What can hang from each mark:
H: C G L T W
T: G H
C: G
G: C H T
W: H

Every row comes from one small tree of marks. The marks that hang from a mark follow it in brackets, in alphabetical order. Every link used is in the known rows. Which tree was each row made from?
Known rows:
T{H{C G W}}: [ 3.45 -0.70  6.07  0.24 -5.11  1.17 -1.56  1.03  0.17 -0.14  4.05  0.44
  4.33  0.73 -7.47  2.83]
T{G H{C L W}}: [ 1.20 -1.01  6.89  1.54 -4.23  1.01 -2.21  1.09  0.33  0.93  3.14 -0.31
  4.11  2.19 -6.27  2.33]
C{G{T{H{L W}}}}: [-0.35 -0.88  5.68  0.66 -5.86 -0.63 -2.41  2.45  0.22  2.26 -0.92 -1.27
  2.51 -0.86 -0.24 -1.31]
W{H{C G{T} L}}: [ 5.93 -0.68  7.09  1.73 -4.85  1.99 -1.36  0.51 -0.79  0.99  3.85 -2.55
  2.41 -0.55 -3.16  0.64]
C{G}: [-0.57 -0.12  0.99 -0.06 -4.00 -2.38  0.24  0.11  1.90  2.54 -0.74 -0.69
  1.78 -1.13  1.55 -1.58]
H{L T W}: [-2.06 -0.93  4.23  1.04 -2.72  2.18 -2.78  0.66 -3.32  0.95 -2.24 -0.84
  0.11  2.54 -0.88  3.74]
T{H{C G L W}}: [ 2.56 -1.64  7.38  1.13 -4.50  2.42 -2.14  1.48 -0.86  0.77  3.15 -0.38
  4.32  1.85 -5.90  3.75]
H{L}: [-1.09 -1.21  1.70  1.14  0.68  1.56 -0.78  0.55 -1.30  1.15 -1.12 -1.00
  0.02  1.36  1.93  1.16]
T{G{C}}: [ 2.37  0.52  0.00 -0.48 -4.93 -1.00  0.33 -0.21  2.93  0.99  2.45  0.12
  2.35  0.66 -3.77 -2.78]
C{G{H}}: [ 0.99 -0.41  3.35 -0.38 -5.69 -0.79 -0.49  1.79  2.00  2.24 -0.20 -1.21
  0.63 -1.85  0.32 -3.23]
T{H{G{C} L W}}: [ 2.44 -0.99  5.12  0.48 -5.87  2.06 -2.71  1.21 -0.40  0.15  2.02 -0.11
  3.89  2.37 -3.85  2.14]
G{T{H}}: [ 1.13 -0.66  3.57 -0.13 -3.39  1.99 -2.43  2.71 -0.02 -1.57  0.76 -0.85
  0.46 -1.38 -2.32 -1.69]
W{H{G{C} L T}}: [ 4.61 -0.28  3.80  0.61 -8.85  2.73 -2.53 -0.83 -0.08 -0.39  2.23 -2.61
  1.63  0.76 -0.82  1.06]
T{H}: [ 0.14 -0.64  1.68 -0.08 -2.39  1.69 -1.98  0.71  0.60 -2.06  1.02 -0.14
  0.99 -0.07 -0.76  0.75]
G{C H{L W} T}: [ 3.74 -1.61  8.33  0.22 -5.22  4.81 -2.45  4.39 -1.94  1.83  0.72 -0.27
 -0.20  0.01 -4.76 -3.68]
W{H{C G L T}}: [ 4.63 -0.90  6.07  1.28 -7.46  3.12 -1.91 -0.54 -0.57  0.18  3.35 -2.88
  2.06  0.21 -2.83  2.61]

Which tree is each row?
[ 1.21 -0.28  3.24  1.38 -3.93  2.68 -2.80 -1.10 -1.71 -1.17 -0.06 -2.52
 -0.70  0.50  2.38  2.09]	W{H{L T}}
[ 2.74 -1.04  5.65  2.04 -3.55  1.19 -0.76 -1.04 -0.25  2.13  2.12 -1.78
  1.91 -0.65  1.06  0.91]	W{H{C{G} L}}
[ 0.47 -0.69  3.71 -0.77 -8.51  0.43 -1.40  2.03  1.92  1.57 -0.61 -1.84
  0.28 -1.92 -0.30 -2.76]	C{G{H{T}}}
[-1.36 -0.03  4.12  1.09 -4.77  0.19 -2.71  0.56 -1.62  1.42 -1.25 -1.39
  1.41  3.05 -2.96  2.76]	H{L T{G} W}
[ 0.24 -1.41  7.12  1.37 -5.48  2.19 -1.80  0.81 -1.36  2.50  1.31 -0.94
  2.64  2.46 -6.70  3.20]	H{C L T{G} W}
[ 2.27 -1.67  7.76  0.93 -7.14  2.72 -1.67  1.27 -1.90  2.62  1.92 -1.30
  3.54  2.32 -7.40  4.42]	H{C G L T W}
[ 2.73  0.03  3.21  1.08 -7.14  1.97 -2.59 -1.21  0.21 -0.57  1.53 -2.42
  0.84  0.87  0.00  0.28]	W{H{L T{G{C}}}}
[ 2.20 -1.80  6.52 -0.25 -7.31  5.69 -2.76  2.51 -1.53  0.91  0.29 -0.35
 -0.36  1.28 -3.79 -0.83]	G{C H{L T W}}
[ 2.07  0.42  3.71  0.00 -4.59 -0.45 -2.31  0.80 -0.03 -0.93  2.01  0.05
  3.34  1.20 -4.50  2.41]	T{H{G W}}
[ 4.27  1.14  2.34  0.15 -7.39  0.26 -2.10 -1.26  0.27 -1.60  2.18 -2.43
  1.09 -0.39 -1.32  1.30]	W{H{G T}}
[ 3.23 -1.98  5.34  1.02 -3.65  2.19  0.32  1.24  0.11  2.75  3.12 -1.47
  3.41  1.11 -4.47  1.84]	H{C G L}
[ 2.74  0.07  6.79 -0.03 -2.76  1.64 -2.19  4.06 -1.95  0.37  0.22 -0.44
 -1.00 -1.22 -4.72 -2.72]	G{H{W} T}
[ 1.31 -1.79  7.73  1.07 -2.84  3.51 -2.66  3.10 -1.94  0.44  1.40 -0.46
  1.68 -0.05 -4.70  0.63]	G{T{H{C L W}}}
[ 3.30 -2.55  9.04  0.68 -3.63  5.48 -1.60  4.92 -1.21  1.48  1.71 -1.83
 -0.73 -1.60 -4.69 -2.93]	G{H{C L} T}
[ 3.43  0.18  3.68  1.06 -6.87  1.55 -2.72 -0.78 -0.70 -0.72  1.31 -3.25
  1.16  0.70  0.16  2.23]	W{H{G L T}}
[ 3.72 -0.54  6.17  0.65 -5.61  0.98 -1.60  2.34 -1.62  3.08  1.14 -0.52
  3.43  1.95 -5.30 -0.02]	H{G{C T} L W}
[ 2.32 -2.40  4.97 -0.63 -8.14  6.63 -2.34  2.74  0.02  0.17  0.66 -1.31
 -1.05  0.26 -2.29 -2.35]	G{C H{L T}}
